Each row was made from one small tree. The marks that hang from a mark follow it in brackets, in the order of their numbers. Every link used is in the known rows. Write each row's tree.
Known rows:
K_884(K_144(K_432) K_258(K_723)):  1.16  1.19  1.22  1.82  0.72 -0.86  1.37  1.03 -0.09 -0.67  0.60  1.10  1.02  1.42  3.23 -0.18  1.81  1.69 -0.18  0.08 -1.38 -1.37  3.07 -1.71  0.28  0.65  1.03  1.15  3.79 -0.42
K_720(K_258(K_144(K_87) K_432 K_571 K_723)):  0.85  0.07 -1.68  1.49  0.41  0.09  0.27 -3.35  2.13 -0.69 -0.69 -0.72  1.23  2.71  2.54  0.24  0.67 -0.56 -0.26  0.16 -1.67 -0.04 -3.55  0.57  1.07 -1.61  1.52 -2.01  0.15 -0.34
K_258(K_571(K_377) K_720 K_723(K_432 K_884(K_144(K_87)))): -1.23 -0.63 -0.06 -1.43 -1.69 -0.04  1.90 -3.50 -2.32  1.13 -0.09 -0.40 -0.50 -0.18 -1.07  0.54  2.66  0.10  0.71  0.38 -0.31  0.15 -0.52  1.25 -0.52  1.25 -0.41 -1.50  2.56  0.59
K_884(K_258(K_144(K_87 K_432) K_571(K_377) K_720 K_723)):  1.10  0.36 -2.23 -1.58  0.43  0.58  0.57 -2.29  0.20 -0.51 -0.40  0.67 -0.29  3.58 -2.13 -0.18 -1.37  2.81 -0.80  1.94  0.69 -1.51  0.41  0.17 -1.64  0.93  0.69 -1.29  6.33  0.15
K_571(K_377(K_258(K_432 K_720 K_723(K_884(K_144))))):  0.57 -0.15  0.92 -2.64 -0.15  2.69  0.82 -1.58 -1.09  1.05 -0.42 -1.40 -1.76  0.74  0.55  2.40 -0.10  1.04  0.15  0.73  2.21 -1.47  1.54 -1.22  0.40  2.50 -0.95 -2.80  0.90  0.11
K_377(K_258(K_144 K_720 K_723(K_432))):  2.31  0.51 -1.65 -2.70  1.04  1.67  0.83  2.63 -1.25  0.52  0.18 -2.61 -1.36 -1.99 -0.66 -0.56 -0.17 -1.73  1.92  0.37 -0.33 -1.55  2.58 -1.50 -0.57  1.11 -1.47  0.93 -3.45 -1.33
K_377(K_258(K_144 K_432 K_571 K_720) K_723):  1.54 -0.68 -1.78 -3.17  0.10 -0.19 -0.13  0.49  2.06 -0.23 -1.17 -3.22 -0.61 -0.27  3.08  1.38 -4.51  1.22 -0.26 -0.63  0.26 -1.76  2.04  0.17 -0.56 -0.42 -0.66 -1.64 -1.53 -0.44
K_377(K_258(K_432 K_571 K_723(K_884(K_144(K_87))))): -1.12 -1.68  0.74 -0.29 -1.55 -0.15 -0.14 -2.21  1.43 -0.29 -0.14 -0.52  4.22  0.01  0.58  2.48  0.13 -0.11 -0.58 -0.35 -1.08 -0.14 -1.99  0.67  1.17 -0.08  1.41 -0.96  2.29  0.36
K_377(K_258(K_571 K_720) K_723(K_432)):  0.74  0.58  1.66 -1.87  0.17 -0.90  0.32  2.35  0.20 -0.11 -0.49 -1.99 -1.39 -3.57 -0.48 -0.08 -0.11 -0.59 -1.38 -0.71 -1.45 -0.39  2.61  0.51 -0.58 -1.39 -1.19  1.18 -2.57 -0.09
K_87(K_144(K_432) K_258(K_571) K_723): -0.27 -0.67  2.82  1.45  2.13 -1.80 -1.55  0.44  0.31 -2.90  1.05 -0.14  2.00 -0.66 -0.29 -1.09 -2.27  6.27 -0.61 -1.16 -1.31  1.99  0.00  0.89 -1.49 -1.01  2.46  4.10  3.46  0.79
K_377(K_723(K_432(K_258(K_144(K_87) K_571 K_720)) K_884)): -1.29 -1.33 -2.24 -0.39 -1.57 -1.10 -0.32 -3.14 -0.69  0.51 -1.04 -0.03  0.89 -1.49  1.45  0.30 -0.68 -5.77  0.34 -1.98 -0.33 -0.43 -1.92  1.84 -0.59  1.51 -1.83 -0.31 -0.15  0.21
K_432(K_258(K_720)):  0.35  0.32  0.38  0.76 -0.68  2.09  0.13  2.71 -0.12  1.59  0.30  0.90 -3.37  0.93  0.89 -0.81  0.91 -1.32  1.60 -0.69  1.92  0.48  1.35 -1.13  0.98 -1.48 -2.41 -0.57 -3.35  0.07
K_432(K_258(K_571)):  0.36 -0.39  1.09  2.42 -1.59  0.48 -0.78  2.01  1.53  0.24  0.06  1.55 -0.31  0.97  0.24 -0.34 -0.57  0.15  0.25 -0.01 -0.40  2.44  0.36  0.00  2.47 -3.18 -1.13  0.67 -2.19  0.73
K_723(K_432(K_258(K_144(K_87)))):  0.35  0.46 -3.04  1.07 -1.04 -0.01 -0.77  0.31 -0.69  0.43  0.06  1.24  2.19 -0.26  2.19 -1.89  1.27 -4.11  1.87 -0.82 -1.54  0.24  0.80  0.51  0.31 -0.89 -0.78  1.77 -2.87  0.03
K_723(K_432 K_884(K_258)): -2.01 -0.15 -0.60  4.07 -1.27 -1.98 -0.63  2.72 -0.77 -1.24  0.08  0.33 -0.12 -3.41 -1.35 -0.21  1.79 -1.58 -0.30 -0.43 -2.11  0.75 -1.51 -1.14  0.50  0.29  0.78 -0.07 -3.07 -0.20
K_432(K_258(K_144(K_87) K_571(K_377) K_720 K_723(K_884))):  0.14 -1.12 -1.71 -1.84 -0.83  2.45 -0.34 -3.98 -0.52  1.66 -0.46  1.42 -0.16  3.14 -3.17  1.35 -1.36 -2.42  0.72  1.48  2.75  0.19 -2.26  0.76  0.79  2.34 -1.80 -1.92  2.22  0.67
K_432(K_258(K_723)):  1.79  1.00  2.54  0.14  0.22  1.27 -0.12  2.14  0.65  1.46  0.43  2.15 -0.62  0.79 -0.32 -0.35  2.03 -2.79  0.50  0.62  0.33  0.67  0.26 -1.37  2.20 -1.30 -1.86  1.87 -2.87 -0.20
K_884(K_258): -0.72  1.05 -0.24  2.16 -0.24 -0.59  0.27  4.83  0.90 -0.36  0.50  1.52  0.05  0.18 -0.32 -0.59  1.13  0.37 -0.52  0.63 -0.82  0.83  0.54 -1.70  0.85 -0.74  0.63  0.15 -3.01  0.26
K_144(K_87(K_258(K_571)) K_432): -0.47 -0.11  1.88  2.21 -0.78 -1.31 -1.78  0.83  1.16 -2.45  0.65  1.54  2.99  1.53 -2.35 -0.88  0.26  2.56 -1.37 -0.59 -1.61  1.07 -0.72  1.38 -0.27 -2.80  2.98  1.45  3.99  0.01
K_571(K_377(K_723)):  0.83  2.35  2.64 -3.49  0.23 -1.97 -0.55  2.68  0.44  2.12 -0.29  2.12 -0.63  1.33 -1.87 -0.08  1.88 -0.77 -1.58  1.23 -0.17 -0.27  3.34  0.07  0.88 -0.65 -0.34  0.76 -0.93  0.46
K_432(K_258(K_571(K_377) K_723)):  2.23  0.80  3.02 -0.65 -0.18  1.92 -0.42 -0.56  0.86  1.21 -0.15  2.21 -0.89  2.44 -2.24  0.22 -0.32  0.44 -0.85  2.45  0.62  1.99  0.43 -0.24  2.54 -1.62 -1.98  0.89 -0.33  0.77
K_720(K_258(K_144(K_87(K_723(K_884))) K_571(K_377))): -2.38 -0.09 -0.95  0.80  1.36 -1.67 -0.56 -2.84  0.42  0.54 -0.08  2.13  1.62  1.06 -2.24  0.24 -0.10 -1.25 -1.81  1.13  0.55  1.20 -3.19  1.65  0.34  2.22  1.92 -0.85  2.94  0.36
K_720(K_258): -0.15  1.76  1.42  3.02  0.81 -0.06 -0.20  2.87  0.78  0.33  0.27  1.51 -1.61  1.24 -0.11 -0.76  3.77 -1.48 -0.62 -0.10 -1.23  1.05  0.40 -0.90  2.09 -1.62  1.02 -0.84 -2.40 -0.42
K_884(K_144(K_87(K_723) K_432(K_258))): -0.56  0.66  1.35  1.17  0.65 -1.70  0.58 -0.97 -0.30  1.17  0.82  3.28  2.51 -0.02  5.05 -1.66  1.84 -1.19  0.46 -1.86  0.40 -0.57  2.46  0.56 -0.67 -0.70  0.24  3.53  4.72  0.42
K_432(K_258(K_144(K_87) K_571 K_720 K_723)):  1.17 -0.72 -2.11 -1.64 -0.32  2.31  0.71 -1.42  0.47  1.21  0.05  0.52  0.21  2.48  0.61  0.02 -0.86 -2.09  1.77  0.26  1.52  0.26 -1.25  0.38  0.48 -0.28 -1.94 -0.39 -0.16  0.15
K_258(K_144 K_432 K_571(K_377) K_720):  0.93 -0.99 -3.32 -1.43 -1.42  0.94  0.35 -1.08  0.65  0.30 -1.05 -2.64 -3.63  2.65  1.46  0.38 -3.69  5.61  1.79  0.80  1.36 -0.08  1.58  0.33 -0.54 -1.54 -0.42 -3.64 -0.94  0.00

Which tree is each row?
-0.89  0.87  2.69  0.84  2.11 -2.02 -0.82  1.46  0.16 -1.07  1.39  2.07  2.80 -0.94 -0.76 -1.87  1.34  0.95 -1.34 -0.85  0.12 -0.18 -0.37  0.49 -1.67 -0.92  2.57  3.83  3.05 -0.42
K_144(K_87(K_258 K_723) K_432)
-1.37  0.25 -1.50 -2.09  1.09 -1.78 -1.26  0.30 -1.47  0.97  0.32  0.87  3.15 -3.63 -3.52 -0.43 -0.26 -2.89 -0.61  1.08  0.09 -0.52  0.52  0.85 -1.19  2.96  0.99  2.61  0.41  0.08
K_571(K_377(K_258(K_144(K_87(K_723(K_432 K_884))))))
-1.70 -1.94  0.95 -0.26  1.00  1.53 -0.78 -3.51 -0.80 -2.03 -0.01 -2.41 -1.07 -0.67 -0.55  0.97 -4.19  6.99 -0.27 -0.21  2.40  2.11 -3.28  0.83 -1.81  1.61  0.71 -0.95  0.29  1.75
K_87(K_144 K_258(K_432 K_571(K_377) K_720) K_723(K_884))
 1.25 -1.04 -1.37  1.44 -0.11  0.02 -0.74  0.52  0.19 -2.43  0.25 -1.78 -0.97  2.16  0.34 -0.52 -3.71  4.49  0.96 -0.69  0.33 -0.18  1.49  0.29 -0.95 -0.38  1.10 -0.53  2.37 -0.88
K_87(K_258(K_144(K_432) K_571 K_720))
-3.09 -1.31 -1.65  0.08 -1.47 -1.67  1.91 -3.47  0.98 -0.77 -0.89 -0.71  1.77  0.20  5.39  1.96 -0.84  0.36 -1.42 -1.91 -0.04 -1.25 -2.50  0.88 -1.06  1.46  0.57 -3.44  2.11  0.98
K_377(K_723(K_884(K_144(K_87) K_258(K_432 K_571 K_720))))
 1.58  2.03  3.16  0.64  1.03  1.18  0.47 -0.53  0.99  0.26 -0.22  1.38 -1.94  2.92 -2.80  0.20  2.25  0.71 -1.97  2.53 -0.70  1.67 -0.40 -0.12  2.51 -1.19  0.30 -1.09  0.16  0.29
K_720(K_258(K_571(K_377) K_723))
-1.61 -1.02 -3.13  0.73  0.54 -0.97  1.12 -1.42 -1.33 -0.75 -0.29 -1.52 -1.92 -3.28 -0.35 -0.20 -3.87  2.13  0.15  1.03  1.45  0.28 -0.93  0.08 -1.91  3.34 -0.72 -0.66 -0.70  0.18
K_87(K_723(K_432 K_884(K_258(K_144 K_571(K_377) K_720))))
-0.32  0.33  2.26  3.23  0.18  0.18 -0.66 -1.40  0.89 -0.07 -0.67 -0.15 -2.09  0.27  0.08  1.37  3.29 -2.61 -0.61 -0.49 -0.83 -0.24 -4.39 -1.13  1.96 -0.52  0.78 -2.49 -1.76 -0.89
K_720(K_258(K_432 K_723(K_884)))
 1.11  0.48  2.23  2.78  0.31  0.59  0.31 -1.70  2.29 -0.85 -0.71 -1.00 -1.89  1.16  1.79  0.42  1.34  1.21 -1.08  0.32 -1.60  1.00 -2.95 -0.49  2.08 -3.07  0.69 -1.76 -1.62 -0.42
K_720(K_258(K_432 K_571 K_723))
 1.10 -0.63  1.66  0.18 -1.23 -0.48 -0.14  0.39  2.14 -0.05 -0.49 -1.31 -1.09  0.29  0.17  0.63 -0.10  2.88  0.34  0.16 -1.37  0.65 -1.29 -0.33  1.03 -3.96  0.29 -0.39 -2.24 -0.42
K_258(K_432 K_571 K_723)
-1.67  0.71  0.85 -0.37  0.55 -3.03  0.54  2.34 -0.62  1.17  0.94  0.84  1.16 -4.03  0.12 -2.42  3.42 -1.71  0.78 -0.90 -1.41  0.24 -0.02  0.60 -1.57 -2.14  0.92  3.73 -2.41 -0.15
K_144(K_87(K_723(K_432)))
 1.23 -0.87 -0.20 -0.16 -0.80  1.34 -1.37 -2.16  0.40  0.99 -0.50  1.49  0.33  2.43 -3.09  1.68 -2.36 -0.98  0.18  2.18  0.99  1.29 -0.72  0.08  2.51  1.58 -1.74 -0.41  0.93  0.21
K_432(K_258(K_144 K_571(K_377) K_723(K_884)))
-2.84 -0.59  1.91  1.24  0.08 -4.45 -1.60  1.07 -0.09  1.13  0.57  2.46  1.24 -2.05 -3.15 -0.52  3.03 -1.39 -0.19 -1.75 -0.38 -0.83 -1.70  0.70 -1.41 -0.60  2.39  2.31  4.91 -0.48
K_144(K_87(K_723(K_884)) K_432)
-0.94 -0.36  0.79  3.52 -1.78 -0.45 -1.54  1.32 -1.20  0.37 -0.20  1.07 -0.69 -2.79 -0.52 -0.39  2.15 -4.13  0.99 -1.23 -1.45  1.34 -1.02 -0.41  1.63 -0.84 -1.43  0.92 -3.54 -0.25
K_723(K_432(K_258) K_884)
 0.75  0.92  1.37 -2.98  0.63  0.47  0.11  2.10  1.28  0.88 -0.75 -1.84 -1.82 -1.27  1.72  0.90 -0.23 -0.53 -1.03 -1.11  0.62 -1.96  1.89 -0.82 -0.57 -1.15 -1.17 -0.81 -2.57 -0.24
K_377(K_258(K_432 K_720) K_723)
 0.06 -0.20  0.71 -0.72  0.02  0.83  1.43  0.83 -2.39  0.66  0.45 -1.91 -0.83 -3.13  0.37  0.82  2.09 -2.15  1.30 -0.68 -0.38 -1.07  1.51 -1.29  0.18  2.45 -1.13 -0.13 -1.38 -0.73
K_377(K_258(K_720 K_723(K_432 K_884(K_144))))
-0.77  0.38 -0.07 -1.09 -0.59  2.18  1.78 -1.31 -0.83 -0.83  0.78  0.77  1.46  3.70  1.36 -0.23 -0.62  4.18 -0.62  0.90  1.59  1.36  1.54  1.21 -0.34  0.61  0.72 -1.55  1.74  1.50
K_884(K_144(K_87(K_258(K_571(K_377) K_720))))
-0.24 -1.37 -2.50 -2.54 -0.49  1.49 -0.75 -0.93  0.18  0.68 -0.31 -1.64  0.78 -0.09 -1.66  1.81 -0.40 -2.79  1.15 -0.52  1.33 -2.56 -2.70 -0.79 -0.75  1.78  0.09 -2.03  0.04 -0.82
K_377(K_258(K_144(K_87) K_432 K_720 K_723(K_884)))
 2.02  0.86  0.23 -0.85  1.17  1.10 -0.15  2.21  0.24 -0.92  1.00 -0.13  2.05  1.76 -0.19 -0.21 -0.96 -0.36  0.74  1.23  0.02  0.13  0.33 -1.29  0.77  1.35  0.55  1.58 -2.96 -1.07
K_87(K_258(K_144 K_723))
-3.77 -1.14 -0.13  2.99 -0.43 -3.56  0.21 -0.11  0.06 -1.32  0.47  1.01  2.71 -5.16 -1.12 -0.77  0.46 -0.77 -1.62 -0.51 -1.55  1.41 -4.38  0.87 -1.09 -0.02  1.62  1.97 -0.22  0.39
K_144(K_87(K_723(K_432 K_884(K_258(K_571)))))
-0.08 -0.29 -4.81  1.12 -0.40  1.09  1.19  1.14  0.67 -0.81 -0.38 -2.14 -2.37  0.79  4.45 -0.09 -2.48  2.23  1.79 -0.47  1.03 -1.53 -0.02 -1.87 -1.02  0.15 -0.09 -3.01 -3.48 -0.50
K_884(K_258(K_144 K_432 K_720))
 1.83  1.50 -1.86 -4.51  1.25  2.37  0.67  0.08 -1.79  1.24  0.01 -0.77  0.05 -0.01 -3.14 -0.90  1.07 -2.13  0.65  1.84  0.29 -1.69  2.46 -0.31 -1.15  1.72 -0.88  0.62 -0.37 -0.27
K_571(K_377(K_258(K_144(K_87) K_720 K_723(K_432))))
 1.27 -0.50 -1.41 -3.21  0.11  2.49 -0.81 -1.18 -0.44  0.95 -0.87 -2.04 -2.03  0.76 -2.69  2.25 -2.24 -0.01  0.84  1.42  2.56 -2.13 -0.27 -1.40  0.00  2.67 -1.05 -2.79 -0.26 -0.69
K_571(K_377(K_258(K_144 K_432 K_720 K_723(K_884))))
 1.72 -0.07 -2.77  0.39 -1.20  2.02  0.38 -1.45 -1.25  0.33 -0.74 -1.03 -3.10  0.75  1.27 -1.01 -2.74  1.29  1.51  0.89  0.73  0.98  3.01  0.37  0.08 -0.53 -2.67 -0.97 -2.12  0.34
K_723(K_432(K_258(K_144 K_571(K_377) K_720)))
 1.71  0.70  3.14 -0.12  1.69  0.60 -1.61  0.67 -0.59 -2.20  0.78  0.23  1.85  1.82 -2.09 -0.64  1.21  3.16  0.01 -0.41 -1.58  0.52  0.39 -0.61 -0.11 -0.48  1.77  2.82  2.82  0.18
K_87(K_144(K_432) K_258(K_723))
-0.09  0.40  0.20  1.39 -0.81  0.74 -0.81  0.43 -0.33  1.11  0.09  2.27 -1.74  1.70 -0.17 -1.46  2.73 -1.90  0.71 -1.63  0.88 -1.08  0.84  0.16 -0.60 -2.36 -0.67  0.22  3.19 -0.07
K_144(K_87 K_432(K_258(K_720)))
 2.02  2.41 -0.40 -4.20  1.19 -1.13 -0.86  1.92 -0.59  0.81 -0.68 -0.19  1.34 -1.20 -0.90 -0.29 -0.90 -1.86 -1.41  1.47 -1.65 -1.39  5.84  0.07  0.05  1.44 -0.74  1.99 -1.92 -0.25
K_571(K_377(K_258(K_144) K_723(K_432)))
 0.24  0.16 -1.33 -1.30  2.75  0.70  1.36  2.40 -0.47 -0.23  1.34 -1.05 -0.58 -0.92  2.15 -1.24 -2.79  1.23  1.56 -0.18  2.63 -0.30  0.85 -0.92 -1.84  2.19 -0.18  1.51 -3.68 -0.85
K_87(K_258(K_144 K_720) K_723)
-0.86 -0.83  1.66 -0.83 -0.47 -1.78 -0.74  1.35 -0.20 -0.09 -0.73 -1.99 -1.25 -4.41 -2.64  1.19 -0.17 -2.22 -1.42 -1.10 -1.32 -0.26  0.37  0.79 -0.44  0.24 -0.96  0.02 -1.46 -0.18
K_377(K_258(K_571 K_720) K_723(K_432 K_884))
-2.61 -1.46 -0.90  2.25 -1.82 -0.11  1.28 -2.02 -2.12 -2.12  0.72 -1.14  2.03 -1.51  1.78  0.01  0.45  0.61  0.50 -1.83 -0.73  1.32 -1.74  1.52 -0.98  1.30  1.00 -1.28  0.07  0.44
K_723(K_432 K_884(K_144(K_87(K_258(K_571 K_720)))))
-1.92 -0.53 -0.76  1.40  0.84 -1.98  2.59 -0.99  0.03 -0.75  0.79  0.79  0.83 -0.48  4.45 -1.11 -0.37  3.91 -0.64 -1.39  0.63 -0.88  1.00  0.62 -2.57  0.24  1.47  0.72  6.15  0.55
K_884(K_144(K_87(K_723) K_432) K_258(K_571 K_720))
